What can hang from each mark:
K_627: K_202
K_680: K_266 K_845
K_979: K_202
K_133: K_202
K_266: K_680
K_202: K_133 K_305 K_627 K_845 K_979
K_845: K_202 K_680

Each row was made from one small tree. Brackets hold a mark, then the marks that hang from it, in the order of their numbers. Every link used is in the known rows. Write each row's tree.
Known rows:
{K_133 {K_202 K_979}}: [-1.56  3.35  0.99 -2.09  2.36 -0.74  1.84 -1.32 -2.51 -2.68 -2.07 -1.14
 -0.39 -1.26 -3.06  3.03 -1.74 -3.20 -1.58  1.96  1.25 -3.07  0.02  0.38]
{K_266 {K_680 K_845}}: [-3.09  2.04 -2.48 -0.63 -2.57 -1.47  1.73 -0.45 -1.36  2.18  2.20  0.83
  0.51  3.96  0.99 -1.79 -0.46 -2.66 -1.76 -2.05 -2.51  2.33  2.35 -1.05]
{K_133 {K_202 K_627}}: [-1.09  0.05 -2.46  0.16 -0.84 -1.39  2.69 -1.90  0.20 -0.99 -4.07  2.61
 -0.66  2.95 -1.37  5.71  0.52 -2.18 -1.85 -1.03  2.57 -0.95 -0.52  2.01]
{K_627 {K_202 K_133 {K_845 K_680}}}: [-7.99  4.12 -0.86 -0.03 -0.23  1.22 -0.25 -1.04 -0.34  1.94 -3.82 -4.53
 -2.46 -1.02 -5.33  2.73 -0.17  1.04 -5.95  3.69 -2.33  3.43 -1.08 -0.63]
{K_979 {K_202 K_133 K_305 K_627 K_845}}: [-6.72  2.04 -6.16 -2.25  2.45 -4.86  4.27 -0.28  1.58  3.00 -5.07  0.39
 -6.12  3.81 -1.74  0.20  1.02  0.70 -5.94  2.45 -1.23  1.75  1.49  2.44]
{K_845 {K_202 K_133 K_627 K_979} K_680}: [-3.95  4.52 -2.14  0.35 -0.31 -1.98  2.02 -0.85  2.61  2.11 -4.23 -4.80
 -3.84  0.83  1.94  3.46  4.12  1.17 -3.50  2.89 -5.10  3.72  0.27 -1.60]
{K_680 K_266 {K_845 {K_202 K_305}}}: [ 0.13  3.22 -0.32  0.00 -5.04 -2.43  0.67 -2.06  3.90  0.99 -2.25  1.31
 -5.61  4.02  0.48  1.23  0.88 -1.13 -2.65 -0.82 -3.39  0.37  3.97 -1.95]
{K_133 {K_202 K_845}}: [-3.82  0.18 -0.52 -3.48 -0.50  0.63  0.66 -0.47  0.50 -2.17 -2.55  1.52
 -0.11 -1.71 -4.56  1.95 -1.45 -2.97 -2.70  1.53  2.29 -0.15 -0.39  1.27]
{K_845 {K_202 K_627} {K_680 K_266}}: [-1.35  2.05 -1.57  0.89 -5.41  0.30 -0.92 -2.80  4.99  1.30 -2.58 -0.52
 -4.08  3.98  1.45  4.03  4.02  0.77 -1.40 -0.25 -2.63  3.30  1.10 -3.17]
{K_627 K_202}: [-2.94  1.77  0.75  1.44 -0.55 -1.20  0.10 -2.04 -1.93 -0.46 -3.19 -1.34
 -1.68  3.19 -4.39  4.37 -0.81 -0.43 -2.85  0.54  1.82 -1.05 -1.48  0.48]
{K_627 {K_202 K_845 K_979}}: [-6.33  4.02  1.15 -2.30  1.75 -1.72  0.45  0.13 -2.72 -1.69 -3.87 -3.08
 -3.77 -2.86 -7.25  1.86 -3.00 -1.63 -2.93  4.49 -0.27 -1.00 -1.92  1.70]
{K_979 {K_202 K_133 {K_845 K_680}}}: [-8.78  1.73 -1.87 -3.01  0.66  0.06  0.25  0.59  0.89  2.29  0.12 -1.72
 -2.54  0.10 -1.79 -2.16  1.44  0.08 -6.36  3.18 -2.23  5.21  1.86 -1.10]
{K_133 K_202}: [-1.45  0.17  0.45 -1.29 -0.51 -0.27  0.62 -2.13 -0.59 -1.61 -1.62  1.24
  0.59  1.38 -1.73  3.98 -0.54 -2.20 -1.94 -0.22  2.61 -1.51  0.12  0.23]
{K_979 {K_202 K_133 K_305 K_845}}: [-6.64  2.18 -3.20 -2.90  3.19 -2.88  2.78 -0.12  0.67  2.20 -2.36 -0.20
 -5.49  2.07 -2.22 -1.67 -0.02  0.43 -6.57  3.21 -1.03  1.44  1.87  0.56]
{K_680 K_845}: [-3.50  1.09 -0.49 -0.17 -3.18 -2.30  0.56 -0.46 -0.11  0.80 -0.50  3.14
 -0.60  1.55 -0.36  0.04 -0.67 -2.22 -3.32 -0.05 -0.78  0.88  2.53  0.64]
{K_202 K_627 K_979}: [-3.46  3.40 -2.35 -0.55  0.90 -4.02  2.39 -1.09 -1.10  0.36 -3.64  0.42
 -3.05  1.83 -1.25  3.04  0.19 -0.99 -1.57  2.48  0.23 -0.92 -0.28  1.29]
{K_627 {K_202 K_133 K_305 K_845 K_979}}: [-6.65  7.00 -1.62 -0.92  4.47 -2.94  3.24 -0.98 -2.19  1.13 -6.63 -5.81
 -6.48 -1.38 -7.08  3.01 -1.91  0.65 -5.03  6.26 -2.75 -1.53 -1.17  1.55]
{K_680 K_266 {K_845 K_202}}: [-1.22  1.00 -0.04 -0.56 -6.33 -1.21 -0.01 -1.47  5.21  0.39  0.24  2.40
 -3.25  2.83 -0.26  1.20  1.25 -2.82 -1.88 -1.33 -3.35  2.41  2.84 -1.91]
{K_266 {K_680 {K_845 {K_202 K_627}}}}: [-1.66  0.60 -4.58 -0.03 -4.55 -3.13  2.77  0.54  2.61  1.68 -0.80  0.74
 -1.36  6.00  3.95  0.37  2.46 -2.22 -1.14 -3.61 -4.01  4.73  1.75  0.13]
{K_627 {K_202 K_133 K_979}}: [-4.69  5.62  0.44  0.55  3.16 -1.58  2.94 -2.26 -2.15  1.16 -3.47 -5.38
 -2.47  0.70 -5.55  4.52 -1.15 -0.59 -2.80  3.73 -1.29 -0.70 -2.14  0.46]
{K_133 {K_202 K_305 K_627 K_979}}: [-1.15  4.95 -2.34 -0.53  2.78 -3.20  4.25 -1.97 -2.57 -2.13 -6.34 -0.62
 -3.94  0.90 -1.52  5.73 -0.84 -0.39 -1.74  1.66  0.21 -4.83  0.85  1.83]

Which tree is each row?
[-3.82  2.19 -1.76 -0.50  3.08 -3.77  2.51 -1.93 -0.44  2.53 -1.67 -0.69
 -4.40  5.60 -0.24  0.47  0.72  0.82 -5.41  1.52 -0.28 -0.11  2.63 -0.30] : {K_979 {K_202 K_133 K_305}}
[-6.58  6.43 -3.52 -1.33  1.45 -2.76  0.52  0.04 -1.67 -0.52 -6.03 -2.27
 -6.67 -2.13 -0.93  1.26  0.57  1.83 -4.12  4.95 -2.80 -0.96  1.54  0.16] : {K_202 K_305 K_627 {K_845 K_680} K_979}
[-2.01  2.02 -4.21  1.27 -0.38 -5.04  3.38 -2.25  3.89  3.39 -6.78 -1.96
 -5.19  6.22  2.40  4.46  3.69  2.27 -3.80  0.72 -2.49  1.67  0.36  0.56] : {K_845 {K_202 K_133 K_305 K_627}}
[-5.08  3.17 -0.85 -0.21  0.85 -2.72  0.07 -1.17 -1.44 -0.78 -6.19 -2.06
 -5.33  0.80 -5.54  3.02 -1.87  1.18 -4.71  2.61  0.58 -1.66 -0.28  1.20] : {K_627 {K_202 K_305 K_845}}
[-4.15  2.71 -2.74 -3.87  1.53 -1.70  3.13  0.23 -0.48 -2.47 -5.03  0.19
 -2.24 -2.82 -4.27  3.00 -1.79 -2.98 -2.12  3.12  0.25 -1.11 -1.01  3.01] : {K_133 {K_202 K_627 K_845 K_979}}
[-6.28  3.19 -3.44 -2.92  0.95 -3.41  2.15  0.52 -0.14  0.40 -4.33  0.27
 -4.17 -1.74 -3.63  0.97 -0.51 -1.90 -2.81  4.13 -0.40  0.24 -1.04  2.44] : {K_202 K_627 K_845 K_979}
[-7.37  4.87  0.34 -3.24  0.52 -0.01 -1.65  1.02 -1.75 -0.58 -1.74 -2.93
 -3.08 -4.73 -3.09 -0.98  0.15 -0.51 -3.98  5.47 -2.02  0.76  0.98 -1.16] : {K_202 {K_845 K_680} K_979}
[-1.95  5.90  1.87 -0.15  0.90 -2.20 -1.47  0.10 -0.70 -1.36 -3.76 -5.65
 -5.65  0.01  2.29  1.56  2.30  2.60 -3.15  2.47 -2.81 -0.81  2.85 -3.39] : {K_845 {K_202 K_305 K_979} K_680}
[-6.39  6.68 -0.59 -2.37  2.15 -1.35 -1.43  0.11 -2.52 -1.05 -4.19 -3.93
 -5.99 -3.69 -2.37 -0.56 -0.19  1.67 -4.62  5.67 -2.23 -1.23  2.24 -1.72] : {K_202 K_305 {K_845 K_680} K_979}
[-6.13 -0.83 -4.15 -3.03 -0.07 -3.81  1.85  0.91  0.91  0.47 -1.98  3.63
 -4.17  2.49 -2.18 -0.54  0.28 -1.78 -3.98  1.09  1.14  2.51  0.47  2.32] : {K_979 {K_202 K_627 K_845}}
[-7.23  6.15  1.39 -1.41  1.18  0.29 -1.42  0.54 -3.16 -2.46 -3.22 -5.20
 -3.75 -4.36 -5.85  2.15 -1.25 -0.31 -3.70  5.35 -1.95  0.19 -0.48 -0.99] : {K_627 {K_202 {K_845 K_680} K_979}}
[-7.28  5.54 -1.68  0.86  1.00 -0.09  0.79 -2.11 -1.31  1.20 -5.98 -5.82
 -5.48 -0.32 -4.58  3.12  0.04  2.77 -6.64  4.35 -3.06  0.82  0.42 -1.07] : {K_627 {K_202 K_133 K_305 {K_845 K_680}}}
[-4.12  7.14 -0.32  1.44  4.58 -2.79  3.35 -2.68 -3.57  0.99 -6.15 -6.28
 -5.56  1.79 -4.75  4.93 -1.56  1.29 -3.98  4.42 -2.18 -2.82 -0.68  0.06] : {K_627 {K_202 K_133 K_305 K_979}}
[-3.92  6.32 -4.23  0.59  3.45 -4.66  4.88 -2.76 -1.12  3.11 -6.59 -2.92
 -5.53  2.91 -0.85  4.20  0.77  1.76 -3.60  3.81 -2.30 -1.57  0.57  1.69] : {K_202 K_133 K_305 K_627 K_979}
[-1.88  2.89 -1.85 -1.13  1.49 -1.95  3.52 -1.61 -1.35 -1.79 -4.55  0.06
 -1.46  0.18 -2.49  5.25 -0.50 -2.46 -1.00  1.70  0.99 -2.59 -0.31  2.33] : {K_133 {K_202 K_627 K_979}}
[-2.50  5.10 -0.59 -0.52  2.52 -3.98  2.11 -1.31  1.31  1.41 -4.66 -5.09
 -5.13  1.76  0.43  2.30  2.20  0.98 -2.91  3.58 -2.85 -0.25  0.76 -1.04] : {K_845 {K_202 K_133 K_305 K_979}}
[-0.14  4.29 -2.38  1.39 -3.75 -1.46 -0.38 -3.45  3.97  0.80 -4.75 -1.70
 -7.25  5.08  2.28  4.74  4.20  2.96 -2.85 -0.07 -2.94  0.72  2.68 -3.04] : {K_845 {K_202 K_305 K_627} {K_680 K_266}}
[-6.43  4.37 -2.60 -2.14 -2.23  2.63 -0.48 -2.74  3.03  3.27 -0.88 -2.00
 -3.26 -0.54 -4.81  0.48  0.87  0.35 -4.86  4.00 -3.10  3.62  0.91 -2.80] : {K_202 K_133 {K_845 {K_680 K_266}}}
[-6.81  5.59 -5.32 -1.83  3.55 -4.07  4.58 -0.94  0.25  2.37 -7.38 -2.51
 -6.21 -0.58 -3.21  2.46 -0.22  0.42 -4.33  5.61 -2.86 -0.35 -0.20  2.85] : {K_202 K_133 K_305 K_627 K_845 K_979}
[-6.39  3.93 -2.30 -0.44  1.98 -2.05  2.53 -1.69 -0.54  1.82 -6.94 -3.57
 -5.33  1.28 -5.64  3.66 -1.08  1.50 -5.79  4.00 -1.29  0.13 -1.42  1.66] : {K_627 {K_202 K_133 K_305 K_845}}
[-3.98  1.66 -2.38  1.12 -2.44 -1.51  1.11 -1.37  4.24  3.17 -4.19 -2.58
 -2.90  3.76  3.52  3.79  4.60  1.73 -3.60  0.69 -3.84  4.68  0.17 -1.22] : {K_845 {K_202 K_133 K_627} K_680}
[-3.54  4.73 -0.68 -3.86  2.99 -1.70  1.50 -0.60 -2.12 -2.71 -5.39 -1.73
 -4.08 -3.97 -4.69  2.13 -2.61 -1.79 -3.10  4.25  0.38 -3.84  1.09  0.91] : {K_133 {K_202 K_305 K_845 K_979}}
[-1.01  2.12  0.94 -0.11 -4.82  1.44 -2.55 -2.44  3.57  0.49 -0.53 -1.88
 -3.52  2.78  0.05  2.12  3.33  0.45 -1.92  0.20 -2.25  2.55  1.68 -4.78] : {K_845 K_202 {K_680 K_266}}
[-0.41  5.79  0.13 -0.71 -2.22 -3.24  1.13 -0.88  2.48 -0.52 -2.23 -0.92
 -6.63  0.85 -0.51  0.78  0.05 -1.43 -2.13  1.69 -5.04 -0.75  4.40 -2.09] : {K_680 K_266 {K_845 {K_202 K_305 K_979}}}
[-2.82  5.04 -0.20 -1.09 -2.57 -2.00  3.43 -1.19  4.72  2.10 -0.44 -1.55
 -3.66  0.81 -1.74  0.58  0.44 -3.15 -2.54  2.10 -6.61  2.81  1.91 -2.32] : {K_680 K_266 {K_845 {K_202 K_133 K_979}}}
[-8.14  5.73 -4.23 -1.82  0.83 -1.45  2.51  0.24  0.40  2.26 -4.25 -3.36
 -3.46 -2.86 -2.46  1.48  1.42  0.59 -5.03  5.37 -4.12  3.06 -0.40  0.49] : {K_202 K_133 K_627 {K_845 K_680} K_979}
[-7.53  0.61 -3.31 -2.64 -0.83 -1.47  0.21  1.35  0.63  0.03 -1.35  1.35
 -3.83  0.92 -0.65 -0.56  1.57 -0.29 -4.98  1.67 -0.98  3.86  2.03  0.50] : {K_979 {K_202 K_627 {K_845 K_680}}}
[-3.12  1.77 -4.34 -1.49  0.48 -2.38  2.79 -1.20  0.64 -1.18 -7.10  1.86
 -3.96  0.35 -2.42  4.00 -0.87 -0.99 -3.05  0.85  1.47 -1.88  0.12  3.17] : {K_133 {K_202 K_305 K_627 K_845}}
[-4.68  4.17 -3.54 -0.36  1.99 -3.53  4.38 -1.86  0.19  3.21 -3.93 -1.68
 -2.67  2.39 -2.12  3.76  1.20 -0.66 -2.53  3.81 -2.06  0.70 -1.06  1.80] : {K_202 K_133 K_627 K_979}
[-5.60  4.12  0.20 -0.53 -3.17  2.78 -2.24 -2.35  0.29 -0.82 -2.32 -2.30
 -4.39 -0.84 -6.96  2.98 -1.04  0.13 -3.25  2.80 -1.65  1.25 -0.50 -2.71] : {K_627 {K_202 {K_845 {K_680 K_266}}}}
[-0.87  4.27 -2.08 -0.22  0.97 -5.85  2.00 -0.84  1.22 -0.21 -6.46 -2.39
 -6.68  2.76  1.96  3.88  2.27  0.62 -2.19  2.04 -1.85 -1.21  0.81  0.16] : {K_845 {K_202 K_305 K_627 K_979}}
[-1.12  2.84 -5.33  0.82 -3.18 -4.70  3.34  0.01  1.96  1.85 -3.18 -0.12
 -4.59  6.85  4.87  0.70  2.34 -0.29 -2.03 -3.44 -4.98  2.56  3.20 -0.03] : {K_266 {K_680 {K_845 {K_202 K_305 K_627}}}}
[-3.11  0.68 -3.45  0.99 -3.82 -4.16  4.11  0.14  5.21  3.35 -3.30  1.87
 -2.25  3.44  2.92  2.44  2.81 -1.25 -3.92 -0.45 -4.77  5.12  1.36  1.42] : {K_680 {K_845 {K_202 K_133 K_627}}}
[-2.99  1.96 -2.61 -0.16 -2.64 -2.12  2.96 -0.07  2.91  3.75  0.40 -2.07
 -0.54  4.72  3.12 -1.12  2.25 -2.44 -2.79 -1.91 -5.40  5.96  1.74 -1.80] : {K_266 {K_680 {K_845 {K_202 K_133}}}}
[-1.75  0.60 -1.71 -0.75 -4.03 -2.32  0.56  0.66  1.83  1.09  1.49 -0.51
 -0.54  4.09  3.33 -2.03  1.45 -2.52 -1.68 -3.06 -3.50  4.49  2.47 -1.86] : {K_266 {K_680 {K_845 K_202}}}
